Every row comes from one small tree of marks. The marks that hang from a mark follow it in brackets, in alphabetical order. Every link used is in the known rows. Which tree was each row made from?
Known rows
tose[gedok]: [-1.08  1.09 -0.36  0.11 -0.06 -0.07 -0.02 -0.02  0.04 -0.03 -0.13  0.34
  0.15 -0.41 -1.46  0.12  0.84  0.08  0.00  0.18 -0.09 -0.03  0.17  0.55]
kikato[nutip[gedok] tose]: [ 0.49  1.83  0.58 -0.26 -0.60  3.21 -0.49  0.30 -1.22 -0.58  0.65 -0.91
  0.72 -2.38  0.49 -0.68  0.59  0.26  0.01  0.67  2.73 -0.41 -0.23 -1.61]
nudod[mipo tose[gedok[nutip]]]: [-1.46  1.02 -1.17  0.00 -0.01 -0.84  0.20  0.48  1.30 -0.93  0.47  1.69
  0.28 -0.76 -1.21 -0.18 -1.63  0.87  0.41 -0.41  3.26 -0.34 -0.14  0.18]
gedok[nutip tose[nudod]]: [-0.06  0.22 -0.17 -0.11  0.34 -0.85 -2.69  0.48  0.93 -0.35  0.41 -0.76
  0.39 -1.00  0.85  0.27 -0.37 -0.05 -0.21 -0.75  0.18 -0.23  0.10  0.36]
tose[gedok[kikato] nudod[mipo]]: [-1.18  1.95 -0.81 -0.02  0.00 -0.42 -3.95 -0.03  1.81 -0.72  0.45  4.20
  1.52 -1.72 -0.59 -0.23  0.25  0.75  0.45 -1.09  0.85  0.21  0.14  1.19]
nudod[mipo tose[gedok]]: [-0.80  1.05 -0.74  0.05 -0.40 -0.47 -0.30  0.22  1.85 -0.74  0.53  2.77
  0.22 -0.35 -1.41 -0.36  0.75  0.86  0.41 -0.16  2.79 -0.20 -0.41 -0.10]
tose[gedok nudod]: [-1.28  1.49 -0.57  0.05 -0.16 -0.23 -3.45  0.03  0.52 -0.09 -0.19  1.03
  0.32 -0.57 -0.76  0.35  0.76 -0.12 -0.08 -0.57 -1.07 -0.02  0.21  1.18]
gedok[kikato[tose[nudod]] nutip]: [-0.60  1.56  0.25 -0.12  0.66 -1.23 -1.40  0.40  0.95  0.25  1.16 -0.69
  1.99 -2.36  0.81 -0.15 -3.12  0.00 -0.03 -1.73  3.24 -0.13  0.06  0.33]
kedi[kikato[nutip[tose[gedok]]]]: [-2.01  2.08 -0.51  0.58 -0.71 -0.65 -2.60  0.01 -2.47  0.11  1.26 -0.72
 -0.17 -2.49 -1.05 -0.47  0.57  0.30  0.48  1.79  0.23 -0.35  0.29  0.25]
kedi[kikato[gedok tose]]: [-0.11  1.57  2.33  0.27  0.84  1.32  2.12  0.16 -0.45 -0.06  1.14 -0.23
  0.39 -2.50 -0.96 -0.43  0.96 -0.15  0.31 -0.14  3.87 -0.28 -0.83 -0.28]
tose[gedok[kikato nutip] nudod]: [-1.65  1.87 -1.29 -0.05  0.35 -0.71 -3.04  0.30  0.68 -0.15  0.37 -0.14
  1.64 -1.74 -0.57  0.32 -2.38  0.12 -0.13 -0.90  1.23 -0.02  0.47  1.58]
kedi[kikato[gedok[tose[nudod]]]]: [ 0.37  1.14  1.47  0.24  0.73  1.27 -2.68  0.02  0.90 -0.35  1.12  0.37
  0.13 -2.06 -0.18  0.14  2.90 -0.06 -0.03  0.00  1.87 -0.13 -0.56  0.27]
kikato[tose[gedok[nutip] nudod]]: [-1.92  2.35  0.18  0.11  0.34 -0.86 -1.56  0.58 -0.22 -0.07  0.22 -0.17
  0.97 -2.06 -0.72  0.18 -1.58 -0.15  0.04 -1.37  0.89 -0.31  0.07  0.84]
tose[gedok[nutip] nudod]: [-1.64  1.50 -0.90  0.03  0.10 -0.23 -3.00  0.48 -0.28 -0.39 -0.27 -0.02
  0.49 -0.93 -0.62  0.72 -1.69 -0.14 -0.01 -0.80 -0.81 -0.18  0.41  1.40]
kedi[kikato[tose[nudod]]]: [-0.45  1.19  1.62  0.35  0.14  0.51 -2.37  0.19 -0.39  0.47  1.35  0.39
  0.11 -1.95  0.69 -0.12 -0.07 -0.03  0.42 -1.30  3.19 -0.18 -0.14  0.58]
mipo[riremot]: [ 0.05 -0.23  0.93  0.04 -0.29 -0.09  0.03  0.05 -0.20  0.07  0.01 -1.60
 -0.52  0.38 -0.05  1.49 -0.07  0.02 -0.05 -0.08  0.05  0.02  1.65 -1.75]
kikato[gedok nutip[tose[nudod[mipo]]]]: [-0.79  2.25 -0.03  0.24  0.53 -1.48 -4.85  0.42 -1.11 -1.56  0.37  3.25
  0.82 -2.83 -0.09 -0.23  0.44  0.79  0.30  0.75 -3.62 -0.27 -0.59 -1.15]
gedok[kikato nutip[tose[nudod[mipo]]]]: [-1.18  0.78 -0.93  0.20  0.25 -3.04 -3.32  0.35  0.75 -0.77  1.37  2.26
  1.44 -2.12  0.96 -0.30 -3.22  0.99  0.49 -1.27 -1.11 -0.11  0.10 -0.16]
gedok[tose]: [ 0.38 -0.24  0.30  0.01  0.20 -0.45  0.36  0.07  1.38 -0.03  0.50 -0.36
  0.17 -0.34  0.11 -0.20  2.13  0.11 -0.16  0.26  0.77 -0.02 -0.23 -0.47]
nudod[mipo tose[gedok[kikato nutip]]]: [-1.19  1.40 -1.53 -0.09 -0.07 -1.04  0.21  0.42  2.25 -0.72  1.18  1.62
  1.58 -1.46 -1.19 -0.48 -2.29  1.02  0.34 -0.55  5.31 -0.18 -0.09  0.54]
kedi[kikato[tose]]: [-0.40  0.85  1.69  0.38  0.05  0.64  1.18  0.06 -0.63  0.53  1.29 -0.14
 -0.04 -1.66  0.02 -0.32  0.12 -0.10  0.51 -0.53  4.26 -0.20 -0.24  0.08]

Which tree is each row?
[-1.33  2.72  0.18  0.05  0.00 -0.19 -0.89  0.41 -0.81 -0.04  0.28 -0.21
  1.04 -2.57 -1.33 -0.25  0.79 -0.18  0.05  0.71  1.75 -0.24  0.14  0.06]
kikato[nutip tose[gedok]]
[-0.43  1.79  0.68  0.16  0.44  2.19 -1.96  0.16 -2.19 -0.59  0.48 -0.51
  0.10 -2.64 -0.69  0.02  0.71 -0.08  0.22  1.70  2.59 -0.31 -0.20  0.43]
kedi[kikato[gedok nutip]]
[-0.14  1.61 -0.42  0.04 -0.98  1.32 -5.70  0.03 -1.29 -1.60  0.74  2.80
  0.31 -2.25  1.29 -0.63  0.36  1.24  0.45  0.51 -2.36 -0.43 -0.10 -1.70]
kikato[nutip[gedok tose[nudod[mipo]]]]
[-1.46  0.78 -0.33  0.01 -0.40 -0.93  0.02  0.58  0.95 -0.76  0.47 -0.07
 -0.15 -0.23 -1.31  1.41 -1.67  0.90  0.44 -0.49  3.27 -0.35  1.52 -1.77]
nudod[mipo[riremot] tose[gedok[nutip]]]
[-0.78  1.18  0.03  0.17  0.89 -2.05 -1.81  0.39 -0.56 -0.71  0.30 -0.71
  0.61 -1.90 -0.27  0.30 -1.93  0.13 -0.23 -0.33 -3.30 -0.34 -0.43 -0.73]
kikato[gedok[nutip[tose[nudod]]]]
[-1.10  0.62  0.63  0.52  0.65 -0.73  1.11  0.17 -1.85 -0.35  1.15 -1.82
 -0.11 -2.37 -0.72 -0.06 -1.72  0.24  0.29  0.49  0.29 -0.43 -0.41 -0.49]
kedi[kikato[gedok[nutip[tose]]]]
[-0.51  0.48 -0.02 -0.14  0.44 -0.70 -2.88  0.60  1.37 -1.14  0.42  2.46
  0.42 -1.12  0.90  0.13 -0.21  0.58  0.33 -1.12 -0.01 -0.17 -0.05  0.12]
gedok[nutip tose[nudod[mipo]]]
[-1.47  1.80 -0.82  0.41 -0.17 -2.81 -3.65 -0.08  1.45 -0.66  1.22  3.76
  1.46 -2.06 -0.58 -0.47  0.10  1.01  0.47 -0.85 -1.59  0.08 -0.04  0.03]
nutip[tose[gedok[kikato] nudod[mipo]]]
[ 0.94  0.46  0.32 -0.18 -0.57  2.77 -3.32  0.15  1.78 -1.46  0.66  3.33
  0.24 -1.14  1.19 -0.32  2.92  0.99  0.27 -0.76  0.65 -0.27 -0.51 -1.14]
nutip[gedok[tose[nudod[mipo]]]]
[-0.17  3.06  1.16 -0.06  0.96  0.53 -3.22  0.59 -0.98 -0.57  0.13  0.30
  1.41 -3.20 -0.26 -0.02  0.58 -0.29 -0.22  0.13  0.65 -0.32 -0.58 -0.35]
kikato[gedok nutip tose[nudod]]
[ 1.04  1.41 -0.22 -0.32 -0.81  3.04 -5.30  0.19  0.10 -0.81  0.53 -0.39
  0.52 -1.89  1.31 -0.27  2.59  0.27 -0.34  0.74  0.71 -0.37 -0.06 -0.81]
kikato[nutip[gedok[tose[nudod]]]]
[-0.03  1.94  1.73  0.00  1.13 -0.07 -1.27  0.37  0.71 -1.23  0.33  3.77
  1.13 -2.25 -0.37 -0.11  0.94  0.44  0.35 -1.31  0.36 -0.17 -0.93 -0.82]
kikato[gedok tose[nudod[mipo]]]
[-1.77  1.79  0.23  0.13  0.35 -0.72  2.04  0.46 -0.37 -0.03  0.30 -0.79
  0.87 -1.78 -1.35  0.01 -1.48 -0.12  0.14 -0.58  1.92 -0.23 -0.05  0.24]
kikato[tose[gedok[nutip]]]
[ 0.32  2.31  0.57 -0.26 -0.41  3.04 -4.33  0.40 -0.65 -1.38  0.52  3.14
  0.90 -2.95  1.20 -0.56  0.58  0.85  0.49 -0.43  1.60 -0.43 -0.26 -1.17]
kikato[nutip[gedok] tose[nudod[mipo]]]
[-1.45  1.58 -0.43  0.00 -0.12 -0.20 -3.81  0.18  0.43 -0.94 -0.15  4.33
  0.39 -0.81 -0.66  0.19  0.99  0.58  0.50 -0.91 -1.20  0.08 -0.01  1.07]
tose[gedok nudod[mipo]]
[-1.53  2.41  1.13  0.39  0.01  0.44 -2.40  0.18 -0.54  0.38  1.18  0.51
  0.23 -2.20 -0.70 -0.18  0.88 -0.05  0.45 -1.12  3.14 -0.17 -0.03  1.17]
kedi[kikato[tose[gedok nudod]]]
[ 0.31  1.68 -0.58 -0.11  0.17 -0.42 -5.33  0.19  1.28 -0.02  1.06 -0.21
  1.79 -2.44  0.96 -0.35  1.13 -0.02 -0.31  0.43  1.94 -0.01  0.20  0.24]
gedok[kikato[nutip] tose[nudod]]
[ 0.17  1.44 -0.68 -0.01 -0.93  1.24 -5.39  0.09 -1.71 -0.67  0.73 -0.52
  0.26 -2.11  1.27 -0.56  0.18  0.67 -0.18  0.81 -2.40 -0.46  0.04 -1.29]
kikato[nutip[gedok tose[nudod]]]
[-0.60  1.70  0.97  0.27  0.05  0.81 -1.14  0.24 -2.23  0.28  1.24 -0.74
  0.20 -2.67  0.21 -0.42 -0.14 -0.12  0.51  0.67  4.59 -0.30  0.00 -0.07]
kedi[kikato[nutip tose]]
[-0.54  2.31 -0.07  0.18  0.50 -1.47 -4.64  0.19 -1.50 -0.69  0.34 -0.19
  0.79 -2.60 -0.23 -0.05  0.14  0.13 -0.27  1.00 -3.34 -0.29 -0.31 -1.06]
kikato[gedok nutip[tose[nudod]]]
[ 0.07  0.17  1.19  0.00 -0.20 -0.66 -3.38  0.26  1.57 -0.81  0.70  1.87
 -0.22 -0.42  0.68  1.59  2.20  0.75  0.31 -0.92 -0.13 -0.03  1.38 -1.98]
gedok[tose[nudod[mipo[riremot]]]]
[-1.01  1.15  0.14  0.16  0.91 -1.86 -2.31  0.49 -0.43 -1.65  0.46  2.37
  0.59 -2.19 -0.17  0.16 -1.86  0.83  0.40 -0.68 -3.31 -0.32 -0.62 -0.72]
kikato[gedok[nutip[tose[nudod[mipo]]]]]
[-1.98  1.75 -1.16 -0.08  0.37 -0.55 -3.30  0.29  1.01 -0.89  0.41  3.26
  1.59 -2.12 -0.43  0.13 -2.10  0.68  0.47 -1.31  1.19 -0.04  0.28  1.38]
tose[gedok[kikato nutip] nudod[mipo]]
[-0.94  1.26 -1.53 -0.04  0.07 -0.87  0.53  0.28  2.11  0.18  1.13 -1.83
  1.48 -1.28 -1.20 -0.30 -2.39  0.31 -0.24 -0.24  5.41 -0.13  0.11  0.50]
nudod[tose[gedok[kikato nutip]]]
[-2.10  2.24  0.24  0.09  0.33 -0.65 -1.69  0.76  0.17 -0.95  0.34  3.16
  1.01 -2.33 -0.70  0.11 -1.44  0.53  0.65 -1.72  0.85 -0.26 -0.05  0.56]
kikato[tose[gedok[nutip] nudod[mipo]]]
[-0.43  1.87 -0.91  0.21 -0.23 -2.33 -5.57  0.07 -0.57  0.13  1.27 -0.27
  1.54 -2.47  0.85 -0.52 -1.26  0.36 -0.12  0.51 -1.01 -0.03  0.27 -0.38]
gedok[kikato[nutip[tose[nudod]]]]
[ 0.30  2.04  0.39 -0.14  0.67  0.43 -4.51  0.48  0.33 -0.86  0.10  0.09
  1.01 -2.42 -0.11  0.12  2.60 -0.22 -0.49  1.06 -0.23 -0.23 -0.33 -0.46]
kikato[gedok[tose[nudod]] nutip]
[-0.02  2.09  0.48 -0.15  0.66  0.57 -4.76  0.61  0.49 -1.70  0.20  3.50
  1.00 -2.70 -0.07 -0.18  2.75  0.49  0.11  0.71 -0.33 -0.26 -0.63 -0.44]
kikato[gedok[tose[nudod[mipo]]] nutip]
[-1.11  0.85 -1.26 -0.04 -0.27 -0.62  0.39  0.43  0.70 -0.09  0.45 -1.98
  0.27 -0.50 -1.28  0.05 -1.86  0.32 -0.17 -0.08  3.42 -0.32  0.09  0.28]
nudod[tose[gedok[nutip]]]
[ 0.75  1.31 -0.17 -0.31 -0.60  3.05 -5.68  0.36  0.68 -1.74  0.55  2.75
  0.57 -2.23  1.31 -0.41  2.70  0.91  0.24  0.47  0.81 -0.38 -0.13 -1.07]
kikato[nutip[gedok[tose[nudod[mipo]]]]]
[-2.03  2.29 -0.96  0.36 -0.38 -2.07 -6.07  0.35 -1.08 -1.01  0.45  3.55
  0.57 -2.41 -0.45 -0.33  0.42  0.87  0.52  0.55 -3.47 -0.17  0.17 -0.04]
kikato[nutip[tose[gedok nudod[mipo]]]]
[ 1.30  0.91 -0.09 -0.21 -0.38  2.57 -3.44 -0.03  3.08 -1.28  1.33  3.39
  1.39 -1.87  1.30 -0.70  2.23  0.96  0.15 -0.85  2.55 -0.06 -0.46 -0.97]
nutip[gedok[kikato tose[nudod[mipo]]]]
[ 0.52  0.89 -0.48  0.16 -0.52  0.69 -3.33 -0.16  1.34 -0.99  1.52  3.05
  1.21 -2.14  1.22 -0.76 -0.07  1.41  0.39 -0.90 -0.71 -0.15 -0.41 -1.52]
nutip[gedok[kikato] tose[nudod[mipo]]]
[-0.73  0.72  0.25  0.22  0.76 -1.67  1.64  0.28 -0.82 -0.61  0.41 -1.40
  0.52 -1.63 -0.87  0.11 -1.79  0.26 -0.18  0.46 -2.20 -0.39 -0.49 -1.28]
kikato[gedok[nutip[tose]]]
[-0.08  0.79 -0.48 -0.14  0.44 -0.96 -2.75  0.33  2.22 -0.07  1.04 -0.89
  1.56 -1.64  0.96 -0.13 -1.08  0.06 -0.32 -0.91  2.21 -0.04  0.13  0.50]
gedok[kikato nutip tose[nudod]]
